Each row comes from the steps of one walk. Every step used is in the known rows, and no mark comes twice. Write the walk behind each row, first mark first.
Known rows
noko bagodol tukugo: [  9  11  -3  -8  -7  -5  17   0 -11  -7   3 -15   1   1  -9   3  10  -8
   1  12   0  13   0 -11]
bagodol noko zubuti tukugo keko kanafo: [-10  11   3   2  16   3   4  -6 -23  -7  -4   3  -6   3 -11 -14  11   2
   2  10  12  10 -10 -25]
pusek tukugo bagodol noko zubuti kanafo keko: [-16  12  -5  -4  10  -3   5  -3 -11  -1  -3   5   0  13  -6  -9   8  19
   6   4  17  -1 -13 -15]
gavir kanafo: [  6   2   0  16  -7  16   9  -7   3   2   5  -9  -2  -7  -3   8   9   4
   9  -4  14  -8   9 -26]
zubuti kanafo bagodol tukugo: [ -1  13  -3   3  -6  -1  15   0   1   3  -4 -20   1  13  -7  -3 -12  10
   4   5   7  11   2   0]
pusek tukugo keko: [ 16 -12  -1  -7   4  -5   4 -22  -4   5   2  10  -2   8  -5   4  22  33
   4  -8  20   6  -6   2]
noko bagodol tukugo keko: [ 19   6  -5  -7  -7  -9  19 -12 -15  -8   2  -7   1   3 -12   2  14   2
   0   9   1  17  -4  -5]
pusek tukugo bagodol noko: [  3  -1  -7 -17   3  -1   4  -9  -1  -2  13   6   0  14  -5   1  19  23
   4  -4  15   5  -4  -9]
tukugo keko: [ 15  -1   0   0   1   0   7 -18  -5   0   2   2  -3   3  -7   1  11  15
   1  -4  14   4  -3   2]
tukugo zubuti kanafo: [  4   6   0  -1   2  -9  -3   5  -8  -2 -13  -1  -6   8  -2 -13   0  19
   4  -2  12   0  -9   8]
tukugo bagodol noko zubuti kanafo: [-14  19  -6 -11  11  -1   2   5 -16  -8   1  -2  -2   8  -7 -15   1   4
   3   8  11  10  -9  -1]
pusek tukugo: [ 5 -6  0 -8  3 -1  4 -9  1  6  2  2 -2  5 -2  6 17 22  5 -5 18  2 -2 -6]
keko kanafo gavir: [  0  13  -4  29  -5  23   7 -23   0   5   5  -6  -3  -1 -10  -3  -3  15
  -2  -7   9 -22   2 -42]
gavir kanafo keko tukugo: [ -3   2   6  29  -7  17  17 -13  14   8   3 -19  -1   0 -10  13   1 -10
  11  -3  12 -32   8 -49]
keko kanafo bagodol: [ -1   6  -2  16  -6  21   8 -11   8   3   3 -13   0   7 -10   2  -9  17
  -1  -5  10  -4   8 -27]
kanafo zubuti tukugo keko: [-10  -2  11   2  13  -4   1 -16   4  -2  -7  -2  -5   3  -9  -4   6   5
  10  -3  15  -7  -8  -9]
gavir kanafo zubuti tukugo pusek: [-18 -12   9  19   4   7   3 -12  14  -1  -2  -9  -7  -2  -5   0  12   3
  14  -8  11 -24  -2 -29]
pusek tukugo zubuti: [ 11 -11   1 -12   2  -9  -4  -3  -2   1  -4   7  -7   7  -2   0  20  33
   7  -9  15   3  -9  -3]
tukugo keko kanafo: [ 11   0  -4  14   3   8   8 -30  -8   2   3   4  -2   7 -10  -1   8  27
  -2  -6  14  -7   0 -13]
keko kanafo bagodol tukugo: [  3   7  -3  14  -7  14  17 -15   4   3   6 -20  -2  10 -12   4  -5  19
   0  -1   4   2   8 -30]
kanafo zubuti tukugo pusek: [-24 -11  12   1  13  -7  -1  -9  12  -2  -5  -8 -10   6  -7  -6  10   1
   8  -5   9 -17  -9 -10]
tukugo bagodol noko zubuti: [ -9  14  -4 -15   9   2   1   4 -12 -11   8  -3  -5   4  -9  -8   9   1
   2   5   9  11  -6 -10]
bagodol noko zubuti: [-10  17   3  -9   6   6   4   8 -17 -10   2  -9 -10  -2  -6  -6   7 -15
   3   9   7  19  -2 -17]

Write each row's walk
[-16   5  -1  -2   5  -9   8   4  -6  -1  -9 -17  -7   9  -7 -13  -1  12
   3   7   5  12  -9   4]	noko zubuti kanafo bagodol tukugo pusek
[-18   2   6  -9   3   2   4  14   3  -9  -1  -9  -8   5  -9 -12   4  -8
   4   8   5  15  -8 -16]	kanafo bagodol noko zubuti tukugo pusek
[-20   2   7 -11  14  -7   1  11 -13  -9  -2  -2 -12   2  -6 -15  17 -10
   4  11   7   8 -13 -13]	bagodol noko zubuti tukugo pusek
[ -5   0   2  -8  14  -7   0   2   2   1   1   4   4   6  -7  -7  12  14
   4   4  19 -10  -9  -5]	zubuti tukugo bagodol
[-17   5   4 -11  22  -8  -4  10  -9  -2  -7   3   0  -2  -7 -13  13  10
   5   8  19   0 -15  -6]	noko zubuti tukugo bagodol
[ 11  18  -6   3 -11  -8  10   1 -16  -8  -8 -11  -1   3  -9 -12  -1   5
   2   8  -4   5 -11 -14]	noko bagodol tukugo zubuti kanafo gavir
[ -4  12   0  10 -12  25  10   8   1  -7   5 -16  -5  -6  -8   2  -2 -10
  11   2   7  15   8 -37]	gavir kanafo bagodol noko zubuti
[  3   7  -4   8  -3   0  17 -28 -12  -8   1 -12  -1   7 -16   1   6   7
   2   4  -2   4  -2 -22]	noko bagodol tukugo keko kanafo zubuti
[  0   8   3  31 -10  21  15  -8   7   3   1 -10  -2  -7  -5  10   5  -3
  10  -4  13 -23   7 -44]	gavir kanafo keko
[-19  25  -4   1   9   2   7   4 -13  -7  -3  -4  -2   9  -8 -13  -3   0
   4   8  11  -2 -10 -16]	tukugo bagodol noko zubuti kanafo keko
[-11  -8   7  13   0  -1  13 -14  17   7   2 -16  -8  13 -11   5   6  -7
   1  -4   6 -35  -4 -26]	kanafo keko tukugo pusek
[  2  13  -1  -4  -8   1   1  13  -2  -8  -8  -8  -6  13  -5 -13 -11   8
   6   0   5  15  -5  -1]	tukugo zubuti kanafo bagodol noko
[ -2  19  -3  18  -4   9   5  -8  -4   6  -5  -7   0   1  -4 -10 -11   6
   2  -1  13 -13  -4 -13]	zubuti kanafo gavir
[-14  14   7  -9   3   8   5  18  -3  -8  -3 -12  -4   1 -10  -9  -3 -13
   6  11   9  22  -4 -22]	kanafo bagodol noko zubuti tukugo
[-16  14   8 -11  13  -1   2  14 -17  -8  -4  -5  -8  -3  -7 -12  10 -16
   6  14  11  15  -9 -20]	bagodol noko zubuti tukugo
[-14  10   1  18  -1  15  14  -6   4  -1   6 -16  -3   2 -13   4   3 -13
  11   3   9 -21   1 -52]	gavir kanafo keko tukugo bagodol noko zubuti
[  3  -2   3  12   6   6   6 -15   2   4  -4   3   3   9 -12  -7   2  24
   2   0  17  -4  -5 -18]	zubuti tukugo keko kanafo bagodol
[ 12 -11  -5   7   5   2   5 -33  -6   7   2  11   0  11  -7   2  19  44
   1 -10  20  -4  -5 -12]	pusek tukugo keko kanafo
[-25  15   1   7  15  -5   5  -1  -4   5 -11 -12   0   9 -10 -10  -8   2
   4   8  16 -18 -11 -13]	noko zubuti kanafo keko tukugo bagodol
[ 17  13  -9  16 -11   5  20 -27 -15  -4   4  -6   2   2 -16  -3   7  12
  -4   5  -2   0  -5 -31]	noko bagodol tukugo keko kanafo gavir
[ -4   1  -3   2  -5  -7  14  -4   5   2  -2 -19  -3  17  -6  -7  -5  16
   2   1   3   4  -3   6]	zubuti kanafo bagodol tukugo pusek
[ -5  10   6  -8   4   4   5   8  -6  -8  -3  -5  -4   3 -12 -11   0  -5
   5   9   9  25  -7 -16]	kanafo bagodol noko zubuti tukugo keko
[-13  17   0  -2   4  -3   9   8 -10   0 -11 -20  -3   4  -7 -10  -9   7
   4  10   9  19  -5  -3]	noko zubuti kanafo bagodol tukugo
[ 10  12  -5  -8  -6 -16  11   7 -18  -9  -9 -10  -1   7  -8  -9   5   6
   3  11  -1  13  -9   0]	noko bagodol tukugo zubuti kanafo
[ -1  12   2  12  -1  -5   2   4  -5   0 -17  -3  -6   9  -4 -11  -4  13
   5  -2  11 -14 -11  -8]	tukugo zubuti kanafo keko
[-21   2   7  -3  16  -2  -2  -7  10  -3  -2  -5  -1   6  -9  -5   3   7
  10  -3  15 -14  -8 -12]	kanafo zubuti tukugo bagodol
[  1  11  -6 -11   1   4   6  -3  -2  -8  14  -2  -1  10  -8  -3   8   3
   1   0   9   4  -1  -9]	tukugo bagodol noko
[  9  13  -2   7  -4 -10   8  -6 -10  -1  -6 -11  -8   6  -7 -12   0  20
   4   0   2  -1  -9 -11]	bagodol tukugo zubuti kanafo gavir
